Known rows, with every step that occurs:
bulu/fabok/nipanif: [ 29.1 -32.3  -3.6 -19.0 -22.1 -13.8  -8.7 -31.4 -18.6 -15.5  15.9 -14.2
 -34.6  12.3  -6.2  14.2   9.1  -1.3  -5.1  28.6]
bulu/zodu/letat/gete: [ 23.4  19.9  -2.8 -13.1 -12.3  -9.4  13.6  18.9   4.8  -9.7  24.6   2.5
   5.2  28.7  12.2  19.5  22.9   5.0   1.0  -9.5]
letat/nipanif/fabok/bulu/zodu/gete: [ 25.7  19.2 -25.3 -16.7   3.9  11.2  16.8  -4.5  25.4  20.3  35.2   8.2
  14.8  21.0  -4.6   0.9  -6.8  18.3   7.6 -28.9]
letat/nipanif/fabok/bulu: [ 26.8 -36.1 -24.7  -9.1   0.5  -3.6  -9.0 -21.5  35.1  16.3  29.5 -11.7
   9.4  -5.4 -40.9 -17.5 -18.2  13.3  18.0 -10.1]
fabok/letat/gete/zodu/bulu: [-15.9  -2.5   1.0   0.3 -42.9  33.8  -9.2  40.1  13.1  -1.1 -11.4  -2.5
   0.8  23.6 -16.7  29.9  16.3  -7.6 -27.6  31.0]
bulu/zodu/gete: [ 11.7  23.8 -19.4  -4.0 -23.2  19.0  13.0  -2.4   1.5  -1.1  19.7   5.3
 -19.8  37.1  13.0  15.4  29.0  -0.9  -6.9   0.6]
zodu/gete/letat: [ -4.3 -13.2 -14.0   0.3 -29.0  10.7   5.6 -12.1  -2.1  14.9  33.2   6.8
 -32.9  38.0 -24.6  18.3  16.5 -10.8  -6.1   0.7]
letat/nipanif/fabok: [ 18.7 -24.7 -34.8  -8.3  13.9   0.8 -10.1 -18.2  39.3  11.1  30.0 -17.8
  -3.7   8.8 -20.2  -8.6   8.3  19.3  15.6  -3.9]
gete/zodu/letat: [ -3.8 -20.8  -9.3 -35.9 -24.0 -26.1 -28.4   0.4  26.8 -21.4 -10.8   1.9
  -4.1  26.0  -0.4  18.0  10.9 -20.1  -1.3  29.3]
fabok/nipanif/letat/gete/zodu/bulu: [  6.7  13.7  -2.0  -7.6  13.8  14.0  -7.8  15.2  32.0  -7.6 -22.3  -8.9
   5.0  10.2  27.2   7.6   1.3  35.0 -14.7  21.3]
gete/zodu/bulu/fabok/letat/nipanif: [  1.2 -17.4 -11.5 -24.6 -44.8  10.7  -5.4  24.5   2.0 -17.7 -27.7  -9.7
  12.8  15.9 -25.8  54.2   8.2 -24.4 -20.9  38.8]
letat/gete/zodu/bulu: [-11.6   6.2 -10.2   3.4 -20.9  27.4  -7.2  31.5  25.0  -2.2 -16.5  -0.5
   5.5   9.9  -7.7  24.6  14.4   7.4 -23.1  28.2]
nipanif/letat/gete: [ -4.6  -8.9 -14.4  21.4  23.2   9.7  13.2 -20.7  29.5  15.8  13.4 -12.5
  -8.2   2.6  -8.6  -6.3  17.9  28.5   5.5 -17.6]
gete/zodu/bulu/fabok/nipanif/letat: [ 18.3   2.6  -9.7 -22.3   0.5  -1.3 -12.9 -10.6  21.1 -27.7 -45.2 -10.1
  -1.2  -8.3  28.8  25.4  -2.0  17.6 -11.4  52.2]
bulu/fabok/letat: [  3.6 -39.9  -6.0  -5.4 -44.9   5.3  -2.5 -20.3 -17.1  -5.5   9.0 -12.0
 -26.3  12.5 -30.3  24.6  18.8 -22.0  -9.1  28.3]
nipanif/fabok: [ 13.8 -23.3 -31.9   1.9   0.0   9.5 -18.1 -27.3  38.9   6.3  24.0 -14.0
 -22.2  -1.2  -7.7 -16.1  12.4  19.4  13.5  18.3]
gete/zodu/letat/nipanif/fabok/bulu: [ 12.5 -25.0 -14.4 -49.2   4.7 -33.1 -26.1  -3.4  51.2  -2.3   7.0   4.5
  31.6  11.7 -18.7   3.3 -24.8  -3.1  11.3   3.3]
bulu/fabok/nipanif/letat/gete/zodu: [ -9.8  -9.4  -8.2 -18.7  28.7  -6.4  -5.5 -22.5  12.8  -1.7  -2.8   1.3
  -8.3  13.1  22.2  25.2  14.1  17.3 -15.5  11.8]
zodu/bulu/fabok: [ 21.0  -8.3 -12.8   6.0 -38.1  13.8  11.7  -5.0   0.6 -20.1 -19.4 -14.3
  -6.1 -19.6 -21.0  27.7   2.8   3.7  -9.1  42.3]
zodu/gete: [ -6.5  -6.1 -10.0  -1.2 -21.3  12.1  11.4 -24.3   7.6   8.3  19.6  -4.3
 -26.3  30.3 -14.3   3.6  12.6   0.4  -6.3  -0.6]
bulu/fabok: [  8.5 -30.7 -16.7   0.8 -23.2  -3.6   1.4 -29.3  -3.1  -8.3   5.6  -8.7
 -23.2  -2.1 -23.5  22.1  17.5  -7.7  -3.2  25.9]
bulu/zodu/gete/letat/nipanif/fabok: [ 25.1  24.4 -40.4 -14.9   6.0  14.8  10.5   8.9  20.4  20.2  50.9  11.7
  -6.3  43.0   5.0  21.8  24.2  11.1   8.5 -18.3]
gete/letat/nipanif/fabok: [ 23.1 -31.8 -38.0  -8.3   4.5  -2.4 -14.7  -6.4  30.0  16.6  43.5  -7.8
 -11.5  15.9 -29.2   6.0  12.9   8.0  17.9  -3.1]

Rows:
[ -4.6 -10.2  -6.7 -12.7  27.3  -2.0 -16.2  -9.9  28.1   3.6   3.4  -1.7
 -11.3  27.5  24.9   2.1  15.8  21.2  -7.9   4.8] -> fabok/nipanif/letat/gete/zodu
[-32.5 -26.9  -4.1  -8.7 -26.2  11.9  -4.7   4.2  -6.7   3.7   7.5   8.9
  -9.6  25.0 -19.0  44.5  28.7 -24.6 -28.2  18.5] -> bulu/fabok/letat/gete/zodu
[ 21.0 -39.6 -22.6  -6.4 -21.9  -7.6  -8.8   5.5   4.9   8.7  31.3  -7.3
 -18.8  27.6 -43.5  21.6  18.3 -13.3   8.2  -3.5] -> gete/letat/nipanif
[ 17.0 -11.7  -0.3   0.9  24.4   0.3   3.5 -24.9  14.0   9.2  21.5 -17.3
 -17.4  17.9   9.7 -13.9   9.0  34.6   0.4 -13.4] -> fabok/nipanif/letat/gete
[ 26.8 -22.8  -9.0 -13.7  11.3 -15.0  -0.7 -48.2   3.0 -11.1  -2.1 -19.1
 -24.2   0.0  12.4   3.3   5.4  17.9   5.3  17.8] -> bulu/fabok/nipanif/letat
[ 44.7  -1.9   2.3 -24.3 -39.1 -25.9  -6.0   7.4   4.1 -20.4   4.9   1.3
   8.5   9.9  -7.2   9.4  -7.3  -9.7  10.9   9.6] -> fabok/bulu/zodu/letat
[ -4.9 -17.0  -8.3 -14.2 -58.4  18.6 -12.7  15.8   2.0 -21.2 -34.0  -5.9
  -5.0   6.8 -15.6  46.6  10.9 -23.8 -23.9  63.5] -> gete/zodu/bulu/fabok/letat
[ 42.2 -10.4   0.2 -12.9 -37.5   3.6   1.8  -8.8 -16.3 -26.3 -11.1 -19.9
 -17.1  -5.9  -3.3  20.2  -6.9  10.9 -12.0  48.6] -> zodu/bulu/fabok/nipanif
[ 46.5   5.7 -13.2 -34.3 -15.3 -25.7   4.8  17.4   8.0 -20.9  13.9  -9.4
  12.1  35.7   2.4  22.7  18.4  -5.3  11.1 -10.4] -> bulu/zodu/letat/nipanif
[ 31.3 -24.1  -9.0  -8.4   8.4 -10.2 -13.5 -34.3  17.0  -7.0   7.0 -25.1
 -28.7  13.7  15.0 -16.8   3.9  25.3  11.2  11.1] -> fabok/nipanif/letat
[-15.9   6.3 -11.7   0.1 -19.4  20.5   7.7  18.3   9.2  -9.5 -22.5   6.7
   6.9  -4.4 -10.1  48.3  13.8   2.4 -29.4  37.1] -> letat/gete/zodu/bulu/fabok
[  6.1 -10.6   4.0 -11.6 -11.0 -14.1  12.9  -3.3   8.2  -2.8  24.4  -6.0
  -0.5  20.9 -16.5   8.0   5.6   6.0  -0.5 -10.0] -> zodu/letat/gete
[ 28.3 -39.9 -26.0  -8.6  -8.2  -7.3 -14.9  -7.5  27.9  24.7  42.0   2.0
   2.1   1.6 -50.9   1.1 -14.6   3.5  19.1  -8.2] -> gete/letat/nipanif/fabok/bulu
[ 26.7  10.9   3.3   2.9  13.5   9.1  27.4 -11.8   1.3  -9.2  -9.5 -19.5
   2.8 -13.6  12.4  13.6  -5.4  42.5 -11.7  13.3] -> zodu/bulu/fabok/nipanif/letat/gete
[ 16.9 -16.9  -0.9   1.0 -58.0  22.1   8.9   1.9 -13.0 -17.2 -16.1 -19.6
 -12.7  -5.0 -28.6  29.4   4.4  -8.3 -15.0  46.1] -> zodu/bulu/fabok/letat
[-19.1  15.5 -16.0   6.2  13.6  17.9  14.3   3.6  31.9  -5.6 -39.1   1.8
  17.4 -17.4   7.1  37.3   9.4  21.9 -18.3  25.7] -> nipanif/letat/gete/zodu/bulu/fabok
[ 21.6  15.1 -25.9  -6.0 -17.6  16.5   1.3  -0.7  17.9  21.2  43.8  25.2
 -10.5  19.7  -2.4   9.1   0.8   6.0   6.0  -0.3] -> nipanif/fabok/bulu/zodu/gete/letat
[ 19.0  20.7 -22.0  -6.6  -9.6  17.8   7.8 -11.3  24.8  15.2  29.9  12.3
  -1.9  11.7   8.8  -5.8  -4.9  18.2   5.0  -2.8] -> nipanif/fabok/bulu/zodu/gete
[ 36.7  -4.2 -26.8  -2.7 -13.6   7.5 -15.6  -4.0  31.9   3.6  21.4   2.8
  -2.6  -8.9   0.5  -9.7   0.0  15.0  15.6  15.2] -> nipanif/fabok/bulu/zodu
[ 22.7  17.5 -24.1 -14.3 -18.8   9.2  16.6  19.4  -4.6  10.4  39.2  12.6
 -11.9  55.4  -7.4  39.4  30.0 -11.7  -0.2 -22.7] -> bulu/zodu/gete/letat/nipanif
[ 41.4   0.0  -5.5  -6.1  -2.5   0.3   9.3 -24.1   4.4 -24.0 -26.5 -26.5
  -8.2 -16.5  14.5   7.6  -9.9  30.2  -0.1  37.5] -> zodu/bulu/fabok/nipanif/letat
[ 12.5 -12.5  -0.4  -1.7  26.7  -4.4  19.6 -37.6  -2.5   2.2  16.1 -12.9
 -14.5   2.4   8.3   6.8   8.4  30.6  -3.7  -5.5] -> bulu/fabok/nipanif/letat/gete
[-25.3 -16.4 -15.3  -2.5  -8.4  10.0 -17.9   9.3  22.0   8.8  10.0   6.7
 -11.6  25.3 -10.7  20.3  27.4  -4.1 -14.9   9.0] -> letat/gete/zodu
[ -5.2 -20.6 -13.1   6.6  -6.3  27.3  -2.2  -7.5  19.8  25.5  45.7 -11.0
 -13.4  15.9 -16.6  -9.2  17.2  17.1  -1.2  -0.8] -> nipanif/fabok/letat/gete
[ 31.0  17.6  -5.3 -15.3   3.4  -8.1   6.9   7.7  25.9   5.1  35.1  10.7
  25.9   2.5   6.2  -2.5 -11.2  22.4  11.3 -13.4] -> nipanif/fabok/bulu/zodu/letat/gete
[  5.1 -13.8 -17.6 -11.0 -17.2   6.5  14.5  -5.3  -1.4  19.8  39.3   2.2
 -16.8  47.7 -37.5  25.6  13.7 -12.5  -2.4 -21.6] -> zodu/gete/letat/nipanif
